Each row was made from one small tree. The marks that hang from a mark follow it in brackets, in alphabetical order. Every link used is in the known rows. Write each row's tree.
Known rows:
raparuf{gaged{lipu} zisiz}: [-25   1 -36 -63   0 -23  30 -45 -38  -1  19  23  47 -14   2 -26  34 -22
  -8 -35 -10 -43 -33 -17  -6   3  18  21 -23  25 -27  -6  10  17  35 -41
 -56 -20  24  -4  16]
lipu{raparuf{gaged}}: [-14   8 -30 -48  18  11  40 -39 -36  -2   3  64  23 -27 -11 -10  46  -4
   0 -23  -5 -31  -5  -9 -16   0 -30  25  -3   6  -5  -9  24  10  27  -9
 -40  -6   8 -32 -10]
gaged{lipu raparuf{zisiz{pelep}}}: [ -2  -9 -46 -50 -12 -25  23 -40   6 -11 -15   4  49 -25   7 -42  15 -52
   5 -34  19 -20 -12 -14  -4  14  23  -7 -26  47 -50   6   5   1  21 -30
 -58 -17  40  -4  28]
pelep{remug}: [ 25  -1  38  17   7 -12   9   8  13   8  24  27 -49  19  -6 -15  18  -9
  29  35   0 -31  38 -12 -10 -21  10  33 -21  -1 -35   6 -15  -3   2   0
  39   0  51  15 -19]
raparuf{gaged lipu zisiz}: [-13  30 -29 -58 -21 -18  23 -48 -62  16   5  36  48 -26 -12 -34  25 -13
  -2 -15 -22 -36 -49 -13 -30  -1  28  41 -28  34 -37  -8  13  32  14 -22
 -61 -28  -2  -4  22]
zisiz{pelep{remug}}: [ 31  -3  31  33 -14 -14  17  18  18  17   9  20 -31  11  -5  -7  -6 -13
  22  56  20 -14  37 -10  -5 -19  26  26 -40   5 -48  35  -8  -4  -3   0
  48  -8  57  21 -30]
raparuf{gaged lipu zisiz{pelep{remug}}}: [ 12  31  -7 -42 -32 -25  31  -9 -36  22   7  28  38 -13 -23 -21  -5 -20
   5  23  -1 -25 -33 -11 -35 -16  55  40 -47  39 -81  19   8  25   0 -21
 -21 -22  32  10  -8]
pelep{remug{risi{lipu raparuf}}}: [  7  -2  45  59   3  30   1  10  -7 -45  53  33 -70  34  -3  34  35  51
 -33  22 -13 -52  34 -12  -3 -22  -6  37   2 -35 -27 -22 -72 -19 -17  17
  46   3  33 -40 -23]
remug{risi{raparuf{gaged{lipu}}}}: [-24 -23 -27 -13  15  23  32 -33 -40 -38  27  47  -5  -3   2  14  33   7
 -38 -31   2 -41 -14 -38   3  15  19  40  -8   8  -7 -32 -12   5  32 -26
 -37  -6   9 -54  -5]
risi{lipu raparuf}: [ -5  -1   6  31  24  24 -26  -3 -32 -46  36  45 -33  12  17  13  36  32
 -32  -5  -3 -39   2 -12   9  -4 -14  29  -6 -47  -2 -23 -38 -17  -7  -1
  -6   0  11 -29 -16]
gaged{lipu raparuf}: [  7 -24 -28 -44  25  -3  21 -38   4 -25  -4  26   3 -19  11 -32  26 -41
  17 -54   9 -21   7 -37  -5  12   2   7   1  35 -20  -9   9 -19  27 -25
 -45  -8  20 -28  22]
remug{risi{lipu raparuf{gaged}}}: [-34  10  -6  27  -3  40  18 -20 -61 -53  38  47 -19   5   7  28  46  56
 -54 -14 -16 -47  -2 -20   1   0  -7  47   5 -41   6 -32 -41  -2  -1  -8
 -17 -10   0 -53 -11]
risi{lipu}: [ -9   5  18  24   5   3  -9  -5 -13 -29  27  18 -24   6   2   1  21  16
 -14  -6 -10 -26  17  -9  -9 -10 -15  28  -9 -34  -7   5 -22 -11  -3   0
   5 -13  19  -5   4]
pelep{remug{risi{lipu{zisiz} raparuf}}}: [ 16  30  34  15  32  10 -10   2  13 -57  44  49 -70  35  19  30  50  45
 -18  31  -6 -59  32  11  -1 -18 -36  37  -7 -39 -19 -24 -66 -19 -13   0
  51   0  42  -9 -18]
pelep{remug{risi{lipu{raparuf zisiz}}}}: [ 13  43  26 -33  30   5  20 -12  30 -50  26  38 -48   6  -6  27  56  27
  -3  20 -15 -36  51  32 -31 -20 -87  20  -2 -15 -27   0 -45 -16  11  10
  42  -3  28 -21  -8]
raparuf{gaged lipu zisiz{pelep}}: [-10  31 -41 -46 -38 -21  28 -30 -53  16  -9  23  60 -34 -15 -29   3 -18
  -8   3   3 -13 -49  -3 -30   2  52  36 -51  34 -52  11  21  25  11 -23
 -55 -30  12   5  13]
gaged{lipu raparuf{zisiz{pelep{remug}}}}: [ 24  -8 -12 -46  -3 -32  27 -19  23   3  -4   2  26  -9  -2 -31   8 -50
  18  -7  20 -37   4  -6 -10   1  28  -4 -29  50 -76   7  -9  -9   5 -35
 -23 -15  57   4   3]
zisiz{pelep{remug{risi{raparuf{gaged}}}}}: [ 11   3   8  32 -19  18  31   3 -20 -14  21  41 -26  14 -10  18  13  29
 -19  48  19 -34  11 -20  -3  -2  34  44 -28  -4 -36  -8 -26   9   1 -11
  24  -4  41 -24 -42]
remug{risi{raparuf{gaged lipu zisiz}}}: [-22  29 -34 -37 -18   7  21 -55 -65 -13  21  41  29 -11  -5 -14  44  17
 -40 -14 -23 -51 -46 -14 -19  10  32  47 -15  27 -30 -41 -19  31  13 -11
 -55 -18  -6 -36  14]
lipu{raparuf zisiz{pelep{remug}}}: [ 38  28  10 -56  27 -19  20   4  43 -16  -6  50 -12 -12   4  -3  30 -21
  36  52  25 -23  35  29 -19 -10 -52  10 -40   7 -49  26  -5  -8  12  -3
  28  -2  54  14 -26]
gaged{lipu{zisiz{pelep}} raparuf}: [ 14   6 -52 -77  19 -23  17 -27  32 -38 -17  29  23 -32  20 -26  20 -46
  16 -25  35 -10   2 -14  -3  19 -14  -3 -30  32 -30  18   5 -16  25 -39
 -39 -16  42   8  18]

Which tree is each row?
[ 35   6 -11 -70  27 -26  22  -8  43 -30  -9  30 -12 -13  15 -22  16 -48
  35   1  31 -20  16 -12 -10   0  -9   1 -34  38 -56  22  -1 -27  17 -38
   1  -9  65   8   4] -> gaged{lipu{zisiz{pelep{remug}}} raparuf}
[ 25  -5  39  43   9  12  12  -3   5 -11  40  29 -71  33   2  11  30  26
  -8  36  -4 -50  37  -6  -1  -9  14  39  -7  -8 -30 -22 -48   4  -6  15
  44  11  47 -27 -32] -> pelep{remug{risi{raparuf}}}
[-20  28  -7 -19  -1   4  29 -45  -6 -32  19  13  11 -10 -17   4  55  23
 -33 -15 -25 -39  18  29 -24  -4 -54  10  -2  -5 -19 -17 -44  10  18  22
 -20 -13   7 -32  23] -> remug{risi{lipu{raparuf{zisiz}}}}
[-23  14 -13   6  22  32  -2 -12 -69 -48  35  61  -3   1  16  22  44  35
 -43 -23 -12 -47 -25 -20   0   2 -10  38   1 -47   3 -28 -21 -11  -5 -20
 -26  -3   0 -40 -19] -> risi{lipu raparuf{gaged}}
[ 23  36  21  -5   5 -14  -3  28  33 -31  13  28 -36  13   6  12  17   5
   8  57  13 -20  24  19 -10 -25 -28  22 -38 -27 -42  37 -35 -22 -12  -7
  49 -15  56  35 -21] -> risi{lipu{zisiz{pelep{remug}}}}
[ 12  28 -38 -52 -30 -20  15 -48 -12   7 -26  12  55 -34  -6 -51   5 -38
   8 -12  10 -18 -31  -6 -29  11  33  12 -29  54 -61  -3   3  10   4 -15
 -63 -28  20 -10  31] -> gaged{raparuf{lipu zisiz{pelep}}}
[ 41  29  16 -15   2 -29   9  21  40  -7   2  32 -31  10  17  -7   9 -16
  35  68  23 -18  32  15  -1 -17  -4  23 -45  -7 -40  37  -9  -4   1 -11
  44 -11  68  44 -27] -> lipu{zisiz{pelep{remug}}}
[  5   6  50  48 -11   9  19   6  11 -29  44  11 -63  31 -12  17  20  37
  -6  24 -16 -34  48  -3 -19 -28  -9  37  -5 -19 -28   5 -54  -9  -9  16
  55  -8  43 -12  -8] -> pelep{remug{risi{lipu}}}
[-13   0  13  52   4  31  -6 -13 -23 -56  40  31 -37  19   6  23  39  47
 -45  -1  -9 -34  21 -11   4   4 -10  38   2 -37  -2 -25 -55 -12  -3  12
   6   0  10 -38  -4] -> remug{risi{lipu raparuf}}
[  2  19 -26 -16 -15  -9 -11 -18 -28  -1  -2  26  39 -23   7 -19  11 -15
 -17   9  14 -24 -39  -6 -11  11  46  23 -43  23 -55  -9 -16  18  -1   0
 -44 -11  11  -3   2] -> risi{raparuf{lipu zisiz{pelep}}}
[-20  -5 -51 -48 -26 -26  33 -23 -31  -4   3  17  70 -32  -2 -15  14 -30
 -13  -8  16 -18 -33 -14  -6   5  37  15 -45  30 -43  15  20  20  28 -44
 -57 -31  29   7   9] -> raparuf{gaged{lipu} zisiz{pelep}}
[ 26  -9  31  49 -34 -14  39  18  23   7  14  -1 -37  16 -17   3  -6   5
   6  60  19  -8  46  -5 -13 -15  29  34 -32   6 -48  28 -25   6   0  17
  59 -14  54  10 -22] -> zisiz{pelep{remug{risi}}}
[ -2  43 -45 -84  17  -4  32 -28 -17 -20 -20  67  32 -39   5  -3  42 -16
   2  16  29 -17 -11  18 -13   1 -50  15 -40   8 -12  12  29   9  32 -26
 -33 -19  28  -1 -16] -> lipu{raparuf{gaged} zisiz{pelep}}
[-13  26 -17 -24  -4  -5   7 -15  -8 -23   3  22  41 -29  -9   0  30  -1
 -26   3   0 -24   1  30 -21  -3 -37  -1 -28 -11 -44  12 -16   4  11  12
 -27 -13  13  -6   3] -> risi{lipu{raparuf{zisiz{pelep}}}}
[ 26  -5  28  30 -20  12  17  10  -4 -12  13  29 -34   2 -16  13  -3   9
 -12  44  12 -21  11 -13 -26  -3  49  47 -30  18 -70  -4 -39   4  -5  11
  19  -1  27 -29 -27] -> zisiz{pelep{remug{risi{raparuf{lipu}}}}}
[-17  18 -42   0 -35  -1  24 -32 -43  -8  11  26  43  -5   8   0  32  23
 -42  20   8 -38 -22   3  12  12  33  31 -33   0 -22 -15 -20  26  14 -14
 -32 -27  29 -17  -6] -> remug{risi{raparuf{gaged zisiz{pelep}}}}
[ 27   4  -2 -80  39 -21  29   2  44 -33  -3  48  -2 -20  -2   3  26 -40
  32  23  30 -18  23  11 -20  -5 -45   5 -45  32 -62  31  -2 -16  33 -16
   4   1  55   3 -18] -> gaged{lipu{raparuf zisiz{pelep{remug}}}}
[-15  28 -45 -65 -10 -10  39 -40 -34   9 -16  44  69 -40  -7 -17  36 -13
 -11   4  10 -32 -19  12 -14   1  -8   9 -30  21 -34   6  26  26  27 -13
 -46 -26  21 -10  -3] -> lipu{raparuf{gaged zisiz{pelep}}}
[-17   8 -20  -8  -7  24  32 -42 -70 -23  18  58   0 -12  -9   4  33  23
 -35 -15 -14 -30 -33 -28 -19  12  28  60  -9  13 -17 -35 -12  15  13  -6
 -38  -7 -12 -54  -4] -> remug{risi{raparuf{gaged lipu}}}
[  1  25   4  -2  -3  -3  28 -27 -30   4  36  35  -9  24   3   5  49  31
 -21  19 -22 -74  -3   0  -3 -10  27  41 -16   6 -29 -40 -35  27   3 -16
  11 -12  39 -24 -20] -> pelep{remug{risi{raparuf{gaged zisiz}}}}
[-35  39 -30 -64  11  11  20 -45 -52 -23  12  49  44 -22  -7  -4  63  16
 -33 -38 -28 -49 -19  19 -28  -6 -47  19  -5 -10 -11 -20  -5  12  15 -11
 -54 -16   0 -32   8] -> risi{lipu{raparuf{gaged zisiz}}}
[ 14  27 -21 -22  -2  -4   4 -24  -5 -36   5  46  -7 -14  11   0  18   1
 -10  30  23 -11 -12   0 -16  17  14  36 -40  10 -30  -1 -26   5   8   4
  -7  -9  16  -6   0] -> remug{risi{raparuf{lipu{zisiz{pelep}}}}}
[ 23  48  -8 -63  -7 -25  25  -3 -18  -4  -4  54   3 -18  -9 -11  11 -14
  20  36  11 -16 -25  -7 -35 -18  12  48 -48  22 -59  30  18   2   8 -27
   1 -19  36  24 -17] -> raparuf{gaged lipu{zisiz{pelep{remug}}}}
[ -5  11  -9  14  -4  -4   4 -43 -16 -11  19  17  -1  17  17  -4  40  20
 -23  10 -11 -51   4   3  10  12  13  23  -8  -2 -10 -37 -46  28  11   9
  -8 -11  29 -14   7] -> remug{risi{raparuf{zisiz}}}
[ -5  -9 -37 -62   8 -22  28 -31   3 -10  -9  18  57 -37 -10 -17  23 -44
  -5 -15  19 -14  -2   7 -19   9  -9  -9 -44  39 -57  12   8  12  37  -7
 -52 -12  28  -7  13] -> gaged{lipu{raparuf{zisiz{pelep}}}}
[  8  22 -16 -22 -38 -29   7 -23 -18  15  -6   3  41 -27 -11 -31  -5 -30
  -2  15   9  -7 -22   1 -28   5  43  24 -50  31 -59  20   3  25   6  -2
 -32 -27  19  19  15] -> raparuf{lipu zisiz{pelep}}
[-18   7   5   3   7  20  33 -29  -4 -50  20  28 -18  -8 -23  17  48  29
 -29 -13 -13 -22  37  13 -24  -5 -53  26   6 -19  -8  -7 -35  -6  13  24
  -4  -5  -1 -42   9] -> remug{risi{lipu{raparuf}}}
[  3  22 -15 -27  10  -7 -18 -38 -42  -6  14  39  17  -9   8 -25  28  -7
 -12 -13 -11 -45 -41  -5 -14  10  25  31 -19  15 -39 -31 -26  21   7  -2
 -47  -7  -2 -18   9] -> risi{raparuf{lipu zisiz}}
[ -1  45 -35 -72  28   6  -2 -38 -58 -26   6  86  11 -21  20 -10  48   3
 -11  -7  -8 -38 -51 -19 -14  13  -4  46 -22   6 -12 -30   6   3  16 -32
 -53  -7  -1 -18  -5] -> risi{raparuf{gaged lipu{zisiz}}}
[ 15  33 -22 -37  18   0 -13 -11  -8 -35  -8  51   7 -20  24  -7  14 -11
   0  21  31 -15 -29  -7 -12  15   9  33 -42   6 -38   3  -9  -5   2  -9
 -24 -11  16   4  -5] -> risi{raparuf{lipu{zisiz{pelep}}}}
[  9  20  32  38 -42 -15  20  10  13 -11  31 -14 -11  22 -18  10   6  26
 -24  48  -5 -30  35  22 -17 -20  10  22 -33 -14 -57  18 -55   2 -13  14
  45 -27  49  11   3] -> raparuf{zisiz{pelep{remug{risi{lipu}}}}}
[-10  -7 -24 -76  25 -22  23 -43   4 -12   5  24  35 -28  -3 -23  49 -39
  -2 -38  -6 -34  -3   0 -18   4 -27  -5 -22  39 -41  -9   2  10  42  -6
 -54  -8  22 -20  18] -> gaged{lipu{raparuf{zisiz}}}
